Each row was made from one small tree. Brackets hold a mark, then the marks that hang from it, in the order of their numbers. Every link used is in the known rows. Write each row's tree.
Known rows:
(Z_306 (Z_614 Z_499 Z_613)): [-0.21  0.55 -0.24 -2.76  0.24  5.03 -0.09 -1.01  0.03  0.01  0.67  0.28
 -0.69 -0.12 -0.26  1.80  1.58  0.66 -0.12 -1.07 -0.34 -1.18 -0.60  0.27
  0.56]
(Z_4 Z_499 Z_571): [ 0.44 -0.87 -1.36 -1.31 -2.08 -3.10  0.51 -1.55  0.43 -0.36 -0.14  1.79
 -0.76  0.38 -0.69  1.09  0.70  1.44 -0.66  0.53 -0.14 -0.16 -0.13  0.57
  0.10]
(Z_571 (Z_614 Z_499 (Z_613 Z_43))): [-0.13  0.32 -0.61  0.05 -2.62 -0.98  0.26  0.53  0.02  1.08 -1.53  0.23
  0.53 -0.08 -0.50  1.50  1.57  1.01 -0.07 -1.50 -0.63  0.24 -0.46 -0.49
  1.27]
(Z_874 Z_613 Z_944): [ 0.71 -0.27 -1.19 -1.10  0.09 -2.43 -0.55 -0.10 -0.04 -0.70  0.81  2.02
  0.43 -1.15  1.29  0.76  0.62 -0.75 -0.37 -0.60 -0.31  1.23 -1.26 -0.12
  0.53]
(Z_944 (Z_4 Z_571)): [ 0.60 -0.30 -0.11 -0.60 -1.47 -2.85  0.13  0.40  0.21 -1.15 -0.03  2.00
  0.24  0.49 -0.46 -0.63  0.68  2.11 -0.26  1.94 -0.12 -0.34 -1.10  0.74
 -0.34]
(Z_944 Z_874): [ 0.59  0.63  0.57 -0.28 -0.06  0.59  0.51  0.97 -0.90 -0.29  1.08  0.35
 -1.03 -0.21  0.40 -0.65 -0.66  0.84  0.33  1.11 -0.01 -0.07 -0.13 -0.34
 -0.36]
(Z_571 (Z_4 Z_499) (Z_614 (Z_613 Z_43))): [ 0.84 -0.79 -2.55 -0.84 -3.54 -0.98 -0.40  1.62 -1.29  0.92 -4.01  1.13
 -1.09 -0.12 -0.12  1.08  0.90  1.92 -0.70 -1.61 -0.17  1.48  0.88 -0.43
  0.73]
(Z_944 Z_4): [ 0.72  0.46 -0.86 -0.08 -0.18 -0.73 -0.19  0.87  0.00 -0.77 -0.26  0.83
  0.17  0.08 -0.17 -0.99  0.24  0.73  0.18  1.00 -0.05 -0.04 -0.70  0.23
 -0.37]
(Z_614 Z_499 Z_613): [-0.02  0.59  0.26 -0.96 -0.78  4.05  0.68 -0.75  0.27  0.15  0.55  1.44
 -0.35 -0.08 -0.19  3.08  1.47 -0.04 -0.03 -0.45 -0.66 -0.09 -1.00  0.12
  0.81]
(Z_571 Z_4 (Z_614 Z_499 Z_613)): [-0.17  0.32 -0.51 -0.13 -2.65  5.19 -0.32  0.61 -1.49  0.26 -3.04  0.82
  0.01 -0.08 -0.28  4.60  0.78  1.70 -0.31 -0.65 -0.41  0.78  0.29  0.35
  0.77]
(Z_944 (Z_4 Z_499 (Z_571 Z_614)) Z_874): [ 1.28  0.18 -2.56 -0.92 -3.79 -4.00  0.62  0.57 -0.73 -1.17 -0.73  2.50
 -1.11  0.26 -0.69 -0.30 -0.34  3.56 -0.36  2.70 -0.10 -0.01 -0.81  0.25
 -0.65]
(Z_4 Z_499): [ 0.53 -0.05 -2.18 -0.57 -0.78 -0.64  0.19 -1.17  0.27  0.11 -0.47  0.87
 -0.72  0.03 -0.34  0.68  0.42 -0.13 -0.09 -0.37  0.00  0.09  0.20  0.05
  0.07]
(Z_944 (Z_4 (Z_499 Z_614) Z_571) (Z_874 Z_613)): [ 2.89 -0.79 -2.26 -3.00 -2.33 -3.26  0.55 -0.67 -0.92 -1.57  0.31  5.09
 -0.93 -0.35  0.59 -1.81  1.61  2.37 -0.80  0.66  0.13 -0.62 -1.81  0.06
 -0.58]
(Z_944 (Z_4 Z_499) Z_874): [ 1.81  1.10 -2.31 -0.82 -1.06 -0.75  0.55  0.54 -0.58 -1.03  0.49  2.20
 -1.58 -0.11 -0.04 -1.08 -0.19  1.48  0.34  1.75  0.02  0.02 -0.57 -0.05
 -0.74]
(Z_571 Z_4): [ 0.27 -0.18 -0.16  0.36 -0.39  2.39 -0.73  0.78 -1.51 -0.11 -1.99 -0.06
  0.02 -0.07  0.25  1.10 -0.08  0.95 -0.02 -0.22  0.16  0.59  1.08  0.51
 -0.05]
(Z_874 (Z_944 Z_4)): [ 1.24  1.15 -1.56 -0.21  0.09 -1.48 -0.61  1.57  0.41 -0.96  0.57  2.48
  0.03 -0.45  0.48 -0.60 -0.04 -0.66  0.26  0.72 -0.30  0.76 -0.79  0.08
 -0.03]
(Z_874 Z_613 (Z_944 (Z_4 Z_499 Z_571))): [ 1.79 -0.62 -3.35 -2.51 -2.19 -6.35 -0.19 -0.77  0.41 -1.80  0.35  4.66
 -0.09 -0.63  0.55  0.94  1.62  1.22 -0.82  0.85 -0.47  1.04 -2.08  0.66
  0.22]
(Z_613 Z_43 (Z_614 Z_499)): [-0.02  0.53  0.04  0.77 -1.72 -3.82 -0.44  0.64  0.37  0.78 -0.11 -1.99
  1.44 -0.44 -0.47 -0.17  0.82  1.37  0.36 -0.59 -0.44 -0.34  0.05 -0.17
  1.08]
(Z_4 (Z_499 (Z_614 (Z_613 Z_43))) Z_571): [ 1.94 -1.53 -1.12 -3.02 -2.66 -3.15  0.67 -0.13  0.43  0.91 -0.73  4.32
 -1.31  0.29 -0.11 -1.49  2.49  0.78 -1.18 -2.12 -0.29 -0.32 -0.60 -0.57
  0.73]
(Z_944 (Z_4 Z_499)): [ 1.17  0.40 -2.88 -0.63 -1.06 -1.33 -0.07 -0.29  0.34 -0.69 -0.61  1.74
 -0.51  0.10 -0.44 -0.17  0.48  0.64  0.07  0.51 -0.02  0.08 -0.49  0.32
 -0.37]
(Z_614 Z_499): [-0.14  0.81 -0.25  0.59 -0.21  1.79  0.09 -1.44  0.14  0.12  0.04 -0.01
  0.89 -0.01 -0.52  2.06  0.93  0.13  0.41 -0.35 -0.31 -0.52  0.04  0.43
  0.61]

Write each row's tree:
[ 0.48 -0.61 -2.39 -1.24 -3.22  3.06 -0.19  1.04 -1.33  0.21 -3.53  1.68
 -1.60 -0.05 -0.11  3.02  0.07  1.54 -0.85 -0.70 -0.09  1.38  0.56  0.01
  0.21] | (Z_571 (Z_4 Z_499) (Z_614 Z_613))
[ 2.23 -0.05 -2.80 -1.34 -1.59 -6.52  0.23  0.24 -0.96 -0.87 -0.05  1.74
 -0.52 -0.78  0.67 -2.57  1.24  2.45  0.21  0.42 -0.22  0.37 -1.35 -0.43
 -0.11] | (Z_944 (Z_4 Z_499) (Z_874 (Z_613 Z_43)))
[ 1.18  0.11 -1.53 -1.43 -1.49 -4.11 -1.01  2.40  0.15 -1.53  1.03  1.54
  0.42 -1.54  1.22 -0.59  0.12  0.71 -0.31  1.25 -0.34  1.19 -2.11 -0.12
  0.07] | (Z_874 (Z_613 Z_614) (Z_944 Z_4))
[ 1.83 -0.70 -2.23 -2.34 -2.60 -4.71  0.90 -0.86 -0.88 -1.89  0.74  3.44
 -1.10 -0.32  0.40 -0.38  1.00  3.36 -0.51  2.38 -0.23  0.09 -2.05  0.44
 -0.54] | (Z_944 (Z_4 Z_499 Z_571) (Z_874 Z_613))
[ 0.49 -1.49 -1.82 -1.87 -4.44 -5.91  0.73  0.52  0.31  0.73 -1.75  2.06
 -1.02  0.32 -0.68  0.41  1.35  2.46 -1.05 -0.47 -0.45  0.59 -0.69 -0.39
  0.81] | (Z_4 Z_499 (Z_571 (Z_614 (Z_613 Z_43))))
[ 1.36  0.24 -1.94 -1.25 -0.14 -3.23 -0.71  0.58  0.00 -1.51  0.58  2.76
  0.57 -1.04  1.25 -0.19  0.93 -0.11 -0.12  0.30 -0.33  1.17 -1.88  0.14
  0.06] | (Z_874 Z_613 (Z_944 Z_4))
[-0.05 -1.34  0.42 -1.16 -3.54 -5.03  0.62  1.58  0.03  0.66 -1.27  1.30
 -0.25  0.32 -0.34 -0.45  0.98  2.43 -0.93  0.05 -0.37  0.50 -0.89 -0.45
  0.77] | (Z_4 (Z_571 (Z_614 (Z_613 Z_43))))
[-0.42  0.56 -0.59 -0.37 -2.21  2.83  0.48 -0.18  0.00  0.36 -0.83  0.72
  0.12 -0.04 -0.50  3.41  0.84  0.74 -0.26 -0.35 -0.57  0.18 -0.83 -0.10
  0.79] | (Z_571 (Z_614 Z_499 Z_613))
[ 1.47 -0.60  0.26 -1.81 -0.56 -0.18  0.16  1.35  0.00  1.16 -0.48  2.50
 -0.52 -0.03  0.57 -2.62  1.85 -0.63 -0.51 -2.57 -0.13 -0.14 -0.41 -1.18
  0.64] | (Z_499 (Z_614 (Z_613 Z_43)))
[ 0.11  0.36 -0.25 -2.42 -0.06  0.93 -0.32 -0.54  0.04  0.68  0.22 -0.46
 -0.02 -0.16 -0.29 -0.24  2.32  1.08 -0.03 -2.10 -0.44 -1.16 -0.26 -0.16
  1.08] | (Z_306 (Z_614 Z_499 (Z_613 Z_43)))
[ 0.59  1.19 -1.98  0.23 -2.89 -3.52 -0.45 -0.01  0.44 -1.05 -0.63  3.03
  1.44 -0.01 -0.66  2.10  0.78  1.51 -0.13  1.11 -0.65  0.29 -1.00  0.77
  0.63] | (Z_874 (Z_944 (Z_4 (Z_571 (Z_614 Z_499)))))
[ 0.31  0.36  0.27 -0.62 -1.05 -0.03  0.55 -0.07  0.26  0.90  0.02  0.90
  0.31 -0.15 -0.18  1.19  2.20  0.50  0.18 -1.40 -0.71 -0.01 -0.74 -0.28
  1.30] | (Z_614 Z_499 (Z_613 Z_43))
[-0.50 -0.29  0.06 -1.03 -3.58  0.53  0.83 -0.41  0.16  0.05 -0.82  1.84
  0.00  0.35 -0.86  3.68  1.22  2.20 -0.71  0.49 -0.68 -0.12 -1.17  0.38
  0.90] | (Z_4 (Z_571 (Z_614 Z_499 Z_613)))
[ 1.23  0.32  0.38 -0.90 -1.59 -2.57  0.81  1.22 -0.70 -1.44  1.12  2.19
 -0.83  0.19  0.02 -1.57 -0.15  2.86  0.08  3.00 -0.14 -0.36 -1.21  0.37
 -0.66] | (Z_944 (Z_4 Z_571) Z_874)
[ 3.19 -0.12 -3.08 -1.97 -1.34 -4.91 -0.06  0.23 -1.06 -0.51 -0.46  3.47
 -0.45 -0.75  0.93 -4.16  1.98  1.50 -0.06 -1.21  0.09 -0.27 -1.17 -0.88
 -0.16] | (Z_944 (Z_4 (Z_499 Z_614)) (Z_874 (Z_613 Z_43)))
[ 0.46 -0.37 -0.75 -1.39 -1.24 -3.69 -0.77  1.76  0.21 -0.71  1.21  0.69
  0.29 -1.55  1.30  0.46 -0.15 -0.05 -0.51  0.08 -0.33  1.31 -1.48 -0.37
  0.45] | (Z_874 (Z_613 Z_614) Z_944)
[ 0.12  0.12 -0.64  0.26 -2.94  1.30 -0.54  1.22 -1.49  0.96 -3.60  0.19
  0.58 -0.14 -0.29  2.50  1.42  2.02 -0.15 -1.67 -0.53  0.88  0.66 -0.02
  1.26] | (Z_571 Z_4 (Z_614 Z_499 (Z_613 Z_43)))
[ 1.62  0.04 -2.02 -0.65 -0.42 -7.33 -0.92  1.19 -0.01 -0.83  0.09  2.18
  1.28 -1.09  1.20 -2.25  1.55  0.44  0.11 -0.66 -0.41  1.31 -1.62 -0.28
  0.58] | (Z_874 (Z_613 Z_43) (Z_944 Z_4))
[ 1.81 -0.34 -2.34 -0.94 -0.94  2.85 -0.89 -0.41 -1.42  0.29 -2.72  2.45
 -0.72 -0.05  0.16  0.39  0.73 -0.13 -0.59 -2.44  0.40 -0.02  1.65  0.11
 -0.05] | (Z_571 (Z_4 (Z_499 Z_614)))
[ 0.91 -0.67 -0.89 -1.12 -3.24 -5.47  0.46  0.95 -1.34 -1.80 -0.22  1.88
  0.00 -0.30  0.35 -0.66 -0.03  4.20 -0.51  2.83 -0.08  0.19 -2.10  0.18
 -0.51] | (Z_944 (Z_4 (Z_571 Z_614)) (Z_874 Z_613))
[ 1.61 -1.27 -1.10 -3.49 -2.42  0.79  0.84 -0.85  0.52  0.22 -0.02  4.95
 -1.78  0.39 -0.07  0.52  1.77  0.30 -1.38 -1.27 -0.21 -0.48 -0.88 -0.18
  0.25] | (Z_4 (Z_499 (Z_614 Z_613)) Z_571)
[ 1.27  0.25 -3.89 -0.84 -3.49 -5.65 -0.40  0.50  0.64 -1.06 -1.17  3.84
 -0.22 -0.01 -0.53  0.80  0.11  1.43 -0.59  1.22 -0.39  0.88 -0.72  0.45
  0.05] | (Z_874 (Z_944 (Z_4 Z_499 (Z_571 Z_614))))
[ 2.71  1.06 -3.72 -1.47 -0.43 -0.77 -0.77  0.36  0.58 -0.55 -0.15  5.10
 -0.69 -0.38  0.36 -1.45  0.85 -1.68 -0.26 -1.56 -0.06  0.26 -0.32 -0.28
 -0.05] | (Z_874 (Z_944 (Z_4 (Z_499 Z_614))))
[ 1.67  0.28 -2.88 -1.45 -1.96 -4.39 -0.15 -0.07  0.83 -1.26  0.36  4.32
 -0.56 -0.05 -0.16  0.35  0.75  0.66 -0.41  1.19 -0.43  0.66 -0.92  0.65
  0.02] | (Z_874 (Z_944 (Z_4 Z_499 Z_571)))
[ 1.53 -0.05 -0.40 -0.95 -2.06 -6.75 -0.22  3.07 -1.04 -0.94  0.69 -0.42
  0.09 -1.27  1.01 -3.75  0.20  3.32  0.23  1.60 -0.17  0.37 -1.85 -0.74
 -0.14] | (Z_944 Z_4 (Z_874 (Z_613 Z_43 Z_614)))
[ 1.97 -0.60 -1.72 -2.47 -1.54  5.50 -0.34  0.60 -1.15  0.38 -2.33  3.88
 -1.92 -0.14  0.48  1.11  1.21 -0.19 -0.96 -2.42  0.02  0.48  0.60 -0.26
  0.16] | (Z_571 (Z_4 (Z_499 (Z_614 Z_613))))
[ 1.75 -0.49 -1.73 -2.72 -1.17  2.99  0.43 -0.13  0.36  0.56 -0.29  4.16
 -1.97  0.00  0.21  0.15  1.34 -1.13 -0.92 -2.18 -0.07 -0.23 -0.50 -0.72
  0.18] | (Z_4 (Z_499 (Z_614 Z_613)))
[ 1.98 -0.12 -3.78 -1.49 -2.49 -9.10 -1.10  1.91  0.47 -0.72 -0.04  1.85
  0.21 -1.48  0.90 -1.84  1.12  1.01 -0.27 -0.20 -0.45  1.45 -1.60 -0.49
  0.57] | (Z_874 (Z_613 Z_43 Z_614) (Z_944 (Z_4 Z_499)))
[ 3.19 -0.16 -4.35 -2.09 -0.98 -6.47 -1.16  0.05  0.13 -0.38 -0.84  4.73
  0.49 -1.04  1.06 -3.03  2.50 -0.64 -0.48 -2.81 -0.23  0.69 -1.16 -0.65
  0.53] | (Z_874 (Z_613 Z_43) (Z_944 (Z_4 (Z_499 Z_614))))
